In the rows, zero is written as 100.
Known rows, with every step that occurs:
fonof/bika/dofo/vevobu/rumapi: 112	98	100	87	99	111	98	80	120	113	115	100	94	102	110	89	80	122	102	108	94	104	114	132	83	111	112	126	104	84	118	86	95	95	106	81	94	94	99	98	98	108	82	86	97	72	98	95	103	101	120	80	89	106	101	89	100	127	73	114	74	101	107	118	112	70	127	132	93	106	113	88	83
futu/videf/lodam/dofo/lebig: 92	96	93	83	113	100	89	91	106	68	108	100	98	102	109	88	104	107	108	108	109	103	90	104	101	97	96	81	74	84	110	96	78	92	109	99	94	102	95	92	86	122	71	92	73	95	93	103	119	87	90	95	56	80	107	96	110	98	67	116	109	93	125	107	139	65	119	102	106	106	126	101	102
vevobu/rumapi: 110	93	102	93	97	103	114	78	95	81	106	91	78	110	112	98	92	101	80	112	112	101	104	123	87	113	105	98	108	97	84	101	108	97	94	105	96	96	107	98	106	106	82	87	97	93	99	81	105	92	110	98	78	97	109	99	110	123	71	128	88	84	101	106	123	57	106	120	97	127	121	97	82
dofo/lodam/videf: 104	105	89	71	99	82	116	80	94	79	100	102	99	104	98	96	96	97	102	106	112	85	110	115	103	108	95	91	88	85	75	103	100	85	97	101	90	95	91	104	93	120	86	94	77	98	97	105	103	95	90	107	129	93	116	100	113	104	71	130	115	82	130	109	113	58	104	116	101	133	123	109	60
vevobu/dofo/lodam/videf: 112	97	88	76	106	76	111	86	102	70	92	109	101	105	95	98	97	99	114	107	119	92	103	107	95	109	95	97	86	92	74	85	102	87	96	110	86	95	92	118	90	127	77	99	75	103	100	108	106	88	93	98	114	76	117	80	127	101	73	130	115	94	127	114	111	77	116	110	95	128	123	105	71
videf/futu/rumapi: 101	93	105	93	98	99	103	86	95	90	115	113	72	104	117	102	103	98	89	111	101	101	105	104	100	99	116	114	106	105	102	107	106	94	96	112	92	96	94	89	93	105	82	110	93	94	94	54	95	100	100	96	84	98	108	98	116	105	69	133	74	87	120	102	115	45	107	113	94	126	104	111	81
bika/dofo/lebig: 105	82	95	94	99	117	95	94	105	75	110	97	91	108	126	95	83	104	101	121	105	108	93	134	95	96	107	92	88	79	108	87	84	91	128	76	101	107	102	90	85	102	77	98	91	97	97	100	106	87	108	92	85	102	113	89	106	132	59	122	96	72	115	106	131	85	116	119	100	113	131	93	85
bika/fonof: 87	92	102	74	83	117	106	84	86	84	104	90	81	116	112	91	98	103	77	110	101	95	121	110	117	100	108	93	90	96	102	92	112	94	120	97	95	99	108	90	95	112	87	91	93	108	95	76	100	93	106	99	107	107	111	102	112	123	68	110	98	72	115	104	127	63	114	119	103	142	114	93	74
videf/futu/zate/bika/fonof: 78	102	107	70	85	111	83	84	110	88	122	80	86	123	112	92	106	85	81	112	95	98	129	129	112	114	103	107	98	116	110	89	116	84	117	109	92	103	82	88	90	111	79	122	104	88	96	46	92	110	92	87	85	92	112	112	116	88	63	120	84	76	122	111	112	73	116	113	84	111	91	85	69
bika/zate: 104	97	92	78	94	110	112	83	108	74	103	84	99	111	105	102	80	94	85	119	114	89	118	130	89	109	91	78	84	79	85	105	107	83	108	114	100	103	98	93	84	113	83	111	100	91	104	78	103	87	107	104	97	77	112	100	101	122	65	120	101	76	109	104	118	69	107	122	94	130	131	107	80
fonof/bika/dofo/vevobu: 107	92	96	80	92	119	93	88	117	112	121	102	101	105	111	85	78	124	101	107	94	91	119	131	93	105	112	116	82	75	123	83	94	89	114	79	94	93	93	101	89	117	83	91	94	73	95	96	96	101	110	86	112	115	99	99	98	125	68	105	91	92	118	119	111	72	130	132	97	104	116	94	80
futu/rumapi/vevobu/dofo/bika: 115	94	92	98	103	121	89	92	102	89	107	129	95	115	102	83	89	112	105	108	118	103	114	108	87	100	110	120	82	103	112	82	86	101	83	109	92	99	79	111	98	108	90	82	95	81	101	93	111	87	98	74	91	70	97	75	115	107	72	129	77	99	116	118	114	64	121	119	92	114	121	95	117
rumapi/vevobu/dofo/lebig: 110	80	85	96	100	142	80	109	117	83	111	109	93	114	120	87	89	102	114	121	127	108	98	131	84	99	105	95	77	90	98	86	85	98	105	97	101	100	98	98	90	120	84	101	101	96	92	114	108	82	107	86	73	93	101	71	119	103	69	120	103	77	108	118	136	89	126	108	103	119	117	97	91
lodam/videf/futu/rumapi/vevobu/dofo: 111	86	94	88	101	102	79	87	108	101	108	118	81	97	111	95	109	103	126	99	112	101	95	110	89	101	104	119	93	106	87	88	96	101	78	123	82	97	95	99	82	120	84	107	81	96	94	80	110	86	105	85	69	78	97	70	128	92	80	149	91	91	121	109	114	62	132	107	114	131	100	107	106
dofo/lodam/videf/futu: 98	103	90	76	98	78	114	77	99	86	112	100	82	102	102	100	104	90	102	109	105	87	103	118	102	109	97	96	97	88	74	103	104	86	97	106	88	97	86	100	86	125	84	117	84	97	94	82	97	98	92	104	117	97	116	99	119	82	70	129	106	83	129	108	108	49	107	108	102	135	107	118	63
videf/futu/rumapi/vevobu: 101	91	95	91	97	127	92	89	103	104	123	113	76	104	115	93	105	103	98	112	100	100	103	118	92	97	114	113	95	100	103	107	94	97	89	109	95	94	95	90	93	114	92	105	95	89	93	66	108	90	104	94	80	104	96	90	113	94	73	132	76	84	115	111	117	42	115	110	107	120	95	109	83
futu/zate/bika: 100	102	95	80	94	115	93	80	116	80	107	82	103	122	108	92	82	84	89	111	102	98	120	137	94	116	93	91	88	111	93	94	109	88	101	110	94	100	82	94	101	108	74	95	97	78	99	77	99	106	92	92	96	85	116	113	108	107	64	126	99	82	118	117	121	85	106	115	81	102	119	88	76
rumapi/futu: 105	89	96	87	91	100	95	80	105	80	127	88	66	112	120	100	92	103	92	110	106	99	108	133	97	103	106	92	92	98	92	98	106	91	106	111	92	93	111	96	89	107	75	83	98	89	96	70	92	103	124	102	102	107	102	105	110	105	64	111	102	70	128	108	113	61	114	112	102	134	111	111	82
futu/zate: 102	98	92	85	93	111	96	84	113	74	98	83	98	115	111	103	85	90	84	116	106	89	115	136	91	109	99	97	92	108	79	101	104	88	102	105	99	97	92	101	98	117	79	99	93	92	97	74	94	101	105	106	96	104	111	109	114	111	68	123	98	86	116	111	115	66	109	114	90	114	126	96	84
zate/bika: 106	92	98	80	95	115	107	84	99	89	122	91	94	120	111	92	85	91	91	108	107	96	119	128	102	110	98	85	88	93	95	92	114	90	107	105	88	98	92	92	102	102	71	88	96	84	98	88	96	101	93	90	103	85	113	115	102	114	63	127	107	76	111	111	129	75	106	118	95	119	118	96	70
rumapi/vevobu/dofo/lodam/videf: 114	94	79	73	101	99	97	90	109	81	95	110	105	103	95	90	100	105	126	108	115	88	110	115	86	111	91	101	79	83	74	83	97	92	85	108	86	94	96	118	89	128	92	100	79	96	98	120	117	84	97	95	113	79	103	78	126	91	75	128	115	85	121	119	112	74	124	106	106	121	112	103	72
rumapi/vevobu/dofo/lodam/videf/futu/zate: 108	109	78	80	101	93	79	90	133	81	97	101	101	100	98	96	108	95	127	115	108	93	104	130	85	119	89	113	87	103	71	90	93	87	83	121	87	96	78	114	81	140	83	128	89	90	95	92	103	92	100	99	91	80	107	79	136	66	75	131	97	90	125	121	89	71	127	98	94	107	99	105	77
dofo/vevobu: 105	94	87	76	90	127	91	90	106	108	113	104	90	111	108	91	88	107	89	106	106	91	115	115	94	103	113	105	88	88	96	102	96	93	97	91	96	91	97	97	96	113	77	92	92	91	92	99	87	94	103	100	128	119	102	97	101	114	71	121	98	81	120	109	118	55	114	115	104	122	113	102	61
dofo/bika: 101	98	95	90	96	113	109	81	99	79	119	99	90	116	108	92	78	98	76	101	113	94	117	126	102	107	106	91	89	94	97	96	97	88	106	96	97	99	83	99	102	98	83	86	98	81	99	88	90	99	104	88	113	88	115	111	103	117	63	119	95	83	116	108	115	53	108	124	90	125	133	99	108
lodam/dofo: 113	90	95	81	101	97	106	83	101	84	112	97	92	112	110	97	88	105	100	107	104	94	104	122	97	97	106	93	84	99	94	79	110	89	109	108	88	98	105	103	92	114	75	100	80	93	96	87	103	92	112	99	88	84	110	113	99	117	67	120	112	85	111	106	127	72	117	118	101	108	125	101	103
futu/videf: 103	83	95	78	101	107	99	73	96	73	109	84	90	104	108	96	91	108	83	100	111	84	106	96	101	107	95	90	91	84	93	108	97	93	94	102	91	97	97	91	97	112	77	82	85	95	92	89	95	99	99	106	101	99	108	101	116	125	71	124	101	87	113	102	128	53	116	114	106	123	128	106	85
dofo/vevobu/rumapi/futu/videf/lodam: 99	103	94	78	100	102	73	69	110	96	110	89	71	94	105	91	120	117	91	104	99	98	104	101	79	110	104	108	99	94	106	119	79	96	83	108	89	87	103	99	94	117	72	68	95	83	97	77	108	93	116	97	82	110	86	79	113	95	77	118	72	94	137	111	107	33	117	99	109	130	97	110	70
zate/bika/dofo/vevobu/rumapi/futu/videf: 113	93	103	80	101	94	71	75	114	109	129	86	79	95	116	86	106	121	112	97	98	107	109	102	79	114	103	121	102	84	136	97	84	101	93	97	80	98	93	100	91	98	58	68	93	70	105	77	109	93	118	76	96	94	97	85	102	125	70	135	73	86	127	114	112	81	131	111	100	110	92	88	63
lodam/videf/futu/zate/bika: 95	103	99	74	91	94	85	71	116	91	123	76	92	107	109	103	95	82	104	101	108	94	117	141	99	116	88	98	98	112	76	95	113	82	96	115	83	103	79	86	86	117	68	115	90	77	96	67	95	105	90	94	83	81	115	116	117	90	70	143	107	78	127	108	108	78	114	106	88	109	106	98	87

Rows:
104	99	95	75	101	70	114	77	105	84	112	103	94	94	106	99	103	101	117	110	89	89	104	125	101	110	97	106	97	77	86	90	95	86	108	96	82	99	89	106	78	119	83	120	77	97	100	86	104	90	99	99	109	93	117	97	116	98	68	133	96	81	127	102	97	65	117	113	99	116	109	111	74 -> bika/dofo/lodam/videf/futu
88	93	103	69	85	120	100	83	89	89	118	90	86	124	111	85	97	98	82	105	99	95	130	116	114	109	102	93	89	94	114	85	116	93	122	103	91	102	93	89	97	104	80	91	97	94	100	77	103	102	91	86	105	87	110	110	106	114	64	115	99	75	116	111	134	77	113	120	95	135	105	83	65 -> zate/bika/fonof
114	85	92	105	104	134	84	102	109	88	100	129	83	110	116	88	97	108	114	116	126	113	96	108	84	92	112	111	82	102	110	88	78	103	94	100	102	102	95	101	92	115	87	92	94	97	93	105	116	83	100	81	72	83	94	60	123	109	70	130	86	90	114	119	130	81	124	106	103	119	115	96	82 -> futu/rumapi/vevobu/dofo/lebig
101	103	94	86	96	110	110	79	111	78	112	96	104	116	98	98	73	97	80	113	118	87	120	132	92	111	93	83	85	79	93	101	93	85	107	105	102	109	79	96	87	109	81	107	109	80	106	83	95	88	105	91	109	65	120	103	95	122	63	116	95	78	111	102	109	61	110	129	84	128	140	105	108 -> dofo/bika/zate
90	110	108	75	83	110	67	81	118	106	119	77	63	118	110	88	111	103	86	109	100	115	134	118	89	120	111	123	101	123	122	94	105	97	103	103	93	99	93	99	98	110	74	87	107	81	97	53	107	101	116	79	94	99	99	91	107	93	68	117	72	84	129	121	104	79	116	107	90	129	77	78	46 -> dofo/vevobu/rumapi/futu/zate/bika/fonof
106	99	105	77	105	64	111	76	101	96	114	121	90	94	107	92	105	101	121	105	89	99	112	107	100	108	98	115	100	90	118	81	97	89	100	102	80	103	76	104	84	103	76	112	72	84	103	74	113	94	78	84	106	70	114	92	113	101	70	153	84	97	138	110	104	76	113	112	86	112	98	102	62 -> zate/bika/dofo/lodam/videf/futu/rumapi
110	101	91	79	101	84	95	83	109	100	107	122	86	95	106	94	111	108	129	106	84	95	102	115	90	102	103	121	91	80	102	94	83	96	87	94	84	100	86	102	79	121	95	113	76	93	99	84	128	82	100	93	103	91	99	80	118	92	76	143	79	90	129	111	98	60	122	111	103	116	93	110	72 -> bika/dofo/lodam/videf/futu/rumapi/vevobu
108	96	95	91	102	106	107	85	119	71	106	102	104	113	97	92	75	98	94	114	122	94	115	123	84	116	93	90	86	85	95	85	95	83	107	119	99	104	79	108	85	110	80	111	106	81	107	87	94	84	107	79	98	53	117	83	107	110	63	120	89	86	109	110	103	73	116	125	82	124	141	101	115 -> vevobu/dofo/bika/zate
102	105	92	81	92	106	80	80	122	80	127	79	86	118	114	96	90	92	92	114	103	101	123	142	91	116	95	92	85	115	99	93	112	85	104	115	90	98	91	98	96	109	70	88	103	73	101	58	94	109	113	90	91	89	109	115	111	94	62	119	99	72	131	120	105	88	110	104	88	111	102	97	75 -> rumapi/futu/zate/bika
112	84	84	86	99	130	86	95	111	83	105	102	97	113	110	90	90	105	108	112	111	96	104	127	84	106	101	98	79	94	90	79	98	94	93	114	93	93	101	108	93	121	82	93	97	91	96	103	104	87	114	91	86	92	95	82	120	105	73	124	102	79	108	119	121	76	128	111	104	115	114	95	94 -> rumapi/vevobu/dofo
94	95	96	80	90	132	84	95	102	92	110	104	93	120	105	75	99	109	96	105	112	96	126	117	104	103	108	110	79	93	112	75	92	100	109	105	94	104	86	105	92	111	91	95	104	90	99	94	106	87	105	71	97	81	100	80	115	103	69	110	86	77	113	117	116	70	135	120	98	131	113	84	110 -> rumapi/vevobu/dofo/bika/fonof
103	106	92	80	101	93	103	84	100	96	108	126	82	96	100	96	118	100	113	107	102	100	104	101	97	103	103	115	94	91	92	112	93	95	79	107	87	95	85	103	88	121	96	108	80	97	92	85	119	90	90	101	104	87	100	89	122	79	78	137	86	92	130	107	103	43	114	104	104	130	95	115	63 -> dofo/lodam/videf/futu/rumapi/vevobu
103	84	93	79	97	98	86	73	103	76	124	80	74	101	116	96	103	115	86	104	112	93	109	98	97	102	97	91	91	88	99	108	97	92	94	114	84	96	109	90	84	111	71	69	88	88	93	69	95	105	115	101	100	98	101	98	116	117	67	114	103	75	129	103	120	56	120	109	110	130	114	113	85 -> rumapi/futu/videf
99	103	87	74	100	110	88	91	109	105	104	112	102	106	103	88	102	105	109	104	94	92	108	125	94	105	107	104	72	95	108	80	92	89	105	102	95	89	98	107	91	125	74	98	82	83	98	98	107	85	102	103	91	99	97	100	92	90	73	124	100	97	127	115	120	58	117	110	107	110	109	101	85 -> videf/lodam/dofo/vevobu
114	98	104	88	99	82	84	73	125	85	117	74	87	112	119	94	91	99	103	115	91	107	113	152	79	118	99	110	107	113	111	81	102	89	103	111	88	102	99	104	93	101	66	88	100	72	107	54	108	98	126	79	65	83	109	101	106	115	66	133	77	86	120	116	97	95	115	114	83	93	103	86	84 -> vevobu/rumapi/futu/zate/bika/dofo
110	92	98	80	91	94	75	76	126	81	124	79	92	116	116	96	89	101	104	116	89	102	118	152	89	113	94	104	89	104	114	73	100	85	112	106	85	100	90	102	87	107	65	93	98	70	107	57	101	105	117	85	86	87	109	109	106	109	61	127	90	76	133	122	100	103	119	115	86	94	104	88	87 -> rumapi/futu/zate/bika/dofo
97	91	95	76	91	95	104	77	101	94	124	89	77	96	114	104	97	93	96	100	110	88	102	128	106	104	100	97	98	95	71	100	111	89	100	108	86	97	97	85	85	119	76	112	85	96	93	75	93	98	101	106	92	96	111	104	116	98	70	136	112	74	121	99	115	54	119	115	105	138	115	112	96 -> lodam/videf/futu
104	106	100	86	96	107	68	81	134	117	120	88	91	102	115	89	98	94	106	111	83	105	114	143	77	120	109	131	112	108	116	87	98	91	99	94	92	100	77	94	92	108	66	123	103	68	102	65	97	92	107	74	80	97	109	92	103	100	67	148	58	95	111	113	96	75	123	113	80	83	87	79	67 -> videf/futu/zate/bika/dofo/vevobu/rumapi
94	88	101	82	92	107	96	88	93	76	108	102	90	120	103	81	91	109	88	105	117	95	127	108	112	103	109	112	89	98	113	71	97	96	118	106	96	105	88	105	95	108	81	94	102	95	101	82	101	93	103	74	101	78	110	82	118	112	64	112	90	84	117	111	122	68	125	122	92	136	121	82	108 -> vevobu/dofo/bika/fonof
101	98	100	81	104	89	92	70	102	69	107	80	73	96	108	94	116	106	90	108	103	97	99	112	89	115	96	96	107	96	96	116	87	94	87	119	90	89	110	95	95	115	75	68	94	87	99	69	113	95	118	97	56	94	94	88	118	97	75	121	82	92	129	108	113	40	112	103	106	137	108	110	89 -> vevobu/rumapi/futu/videf/lodam
105	97	92	77	103	97	68	77	118	97	108	96	82	88	110	86	115	124	108	105	89	95	100	113	79	110	105	120	103	79	120	102	71	100	92	97	89	92	106	103	88	116	70	69	90	82	98	77	118	84	121	93	76	113	85	72	108	105	76	131	68	98	132	114	103	53	129	106	109	119	98	102	77 -> bika/dofo/vevobu/rumapi/futu/videf/lodam
110	92	103	85	101	93	80	71	122	109	127	85	80	91	112	87	99	139	104	100	99	106	109	106	80	109	107	127	106	80	132	96	83	99	97	93	84	92	99	99	88	107	72	66	95	68	95	75	106	105	131	79	88	104	91	85	109	118	70	106	74	101	128	114	103	66	141	125	105	113	105	99	80 -> fonof/bika/dofo/vevobu/rumapi/futu/videf
94	108	100	84	95	110	89	80	121	84	124	80	91	115	114	97	93	80	90	114	100	99	115	144	98	120	98	97	96	113	93	96	114	80	103	116	91	97	75	96	92	109	70	121	103	73	97	58	85	107	93	90	82	91	113	116	112	85	62	129	88	81	119	113	104	72	109	110	81	99	103	95	80 -> videf/futu/zate/bika
106	95	97	94	101	102	83	81	109	105	116	124	82	102	106	89	104	106	116	96	119	99	105	112	92	102	104	128	92	109	99	87	84	97	80	116	86	104	75	103	85	116	87	103	89	84	96	83	107	89	103	74	79	60	102	76	126	89	76	145	84	93	126	108	105	57	132	114	100	128	107	106	124 -> lodam/videf/futu/rumapi/vevobu/dofo/bika
94	117	89	71	97	79	100	77	118	83	116	90	97	107	99	99	101	78	104	109	100	93	117	128	98	125	87	99	96	106	82	95	105	77	93	111	87	100	68	104	91	119	78	125	90	82	98	73	97	106	80	96	109	77	122	112	118	74	69	135	100	89	135	114	96	71	106	104	82	106	101	108	55 -> dofo/lodam/videf/futu/zate/bika
101	89	104	84	94	86	102	74	95	97	115	109	70	98	112	103	107	97	100	102	105	99	97	105	101	97	106	113	103	105	88	106	102	95	89	109	85	98	97	90	87	111	77	104	79	98	94	67	100	94	99	99	85	86	108	94	119	101	75	147	95	89	128	100	113	49	112	112	106	137	108	115	90 -> lodam/videf/futu/rumapi
110	86	96	94	103	120	83	92	107	98	114	121	80	103	112	92	105	106	114	115	107	106	97	109	86	101	115	120	94	106	104	88	98	99	83	123	92	90	94	107	91	115	89	111	94	89	95	72	106	87	110	85	69	87	93	71	126	86	72	134	72	93	111	117	114	58	127	106	103	119	97	104	96 -> videf/futu/rumapi/vevobu/dofo
115	97	98	86	101	98	94	84	110	112	111	106	83	101	108	95	94	112	100	105	106	101	106	112	78	101	116	116	99	103	102	81	101	99	98	101	88	94	101	106	99	118	75	93	80	87	98	92	108	83	114	91	89	95	103	95	94	111	71	130	94	96	106	109	123	64	119	119	101	116	105	91	79 -> lodam/dofo/vevobu/rumapi
